(in the rows, 128 means zero)
Known rows, with every way that one mark hangs from another
(D U): [154 114 151 134 120 122 123 131 175 105 112 123  70 171  91]
(U (D (E Z))): [104 156 106 152 176 123 154 109 197 154  98 138 113 168 135]
(X (S (E D))): [214 147  59  87 105 128 108 111 121 102  92 101 102 125 128]
(E Z): [111 152 119 143 140 139 162 143 194 140 113 136  83 157 138]
(U (D (E P))): [139 132 169 132 200 117  91 130 110 133 124 155 122 194  82]
(U (D E)): [148 148 121 139 179 124 117 112 151 129  93 139 118 174 107]
(Z (E (D U) P T)): [139 138 248 145 119 122 103 151  72  98 144 119 129 134 156]
(T (E (D U) P)): [173 114 227 139 121 123 112 135 102  80 133 116 108 151 113]
(S (E P Z) X): [122 144 119  92 134 132 126 154 152 164 134 129  82 151  79]
(T (E D)): [182 157 165 139 118 145 139 134 110  83  98 112 122 124 155]
(U D): [167 143 127 143 155 133 143 113 149 101  94 135 100 170  75]
(S (E D P T Z) X): [104 157 151 121 122 123 159 141 107 168 116  97 126 115 138]
(S (E D Z)): [163 163 108 134 126 136 157 119 171 126 118 105 103 130 162]
(E (D U) P Z): [105 114 199 145 132 111 127 127 179 128 145 126  76 161 134]
(E (D U) P T Z): [ 83 121 215 170 130 109 167 131 140 139 130 107 114 148 152]
(D (E Z) U): [ 90 128 130 142 142 112 136 126 226 158 116 126  85 169 152]
(T E): [178 152 148 137 129 150 147 151 116  92 102 124 116 148 116]

Rows
[165 136 134  78 135 132  89 158 104 139 128 129  86 158  51]	(S (E P) X)
[148 153 200 152  96 126 128 134 111  94 114 104 125 114 183]	(Z (E (D U) T))
[137 138 164 160  99 128 176 114 188  99 107  99  99 124 166]	(T (E (D U) Z))
[ 68 135 146 168 140 110 178 130 186 171 104 107 121 156 171]	(D (E T Z) U)
[181 135 107 104 139 126 132 149  48 127 111 109 139 156  82]	(X (S (E P T)))
[137 163 218 138 152 145 112 184  46 116 145 144 141 151 135]	(Z (E P T))
[176 156 101  88  99 130 105 123 140 125  94 102  89 114 118]	(S (E D) X)
[ 86 150 200 167 151 126 169 148 107 148 127 119 131 141 170]	(E D P T Z)
[168 145 184 127  98 130  87 129 151  82 128 123  87 126 165]	(Z (E (D U)))
[192 155  74 114 103 126 150 114  84 113  77  82 138 113 148]	(X (S (E D T)))
[160 131 232 121 120 123  62 147 111  87 160 138  91 146 139]	(Z (E (D U) P))
[129 123 212 152 121 124 149 132 148 105 138 114 105 144 139]	(T (E (D U) P Z))
[105 128 165 125 102 107 160 125 139 159 119  85 109 122 121]	(S (E (D U) P T Z) X)
[ 76 148 171 171 201 115 169 130 119 171 116 133 156 175 129]	(U (D (E P T Z)))
[141 149 109 120 128 121 160 128  90 146 113  95 139 126 150]	(X (S (E D P T Z)))
[170 155  44 102 105 128 144 107 171 128  96 100  95 118 158]	(X (S (E D Z)))
[150 162  58 127 102 126 186 110 130 141  82  80 134 105 175]	(X (S (E D T Z)))
[162 140  93  94 129 122 119 124 130 133 128 116 101 138 130]	(X (S (E D P Z)))
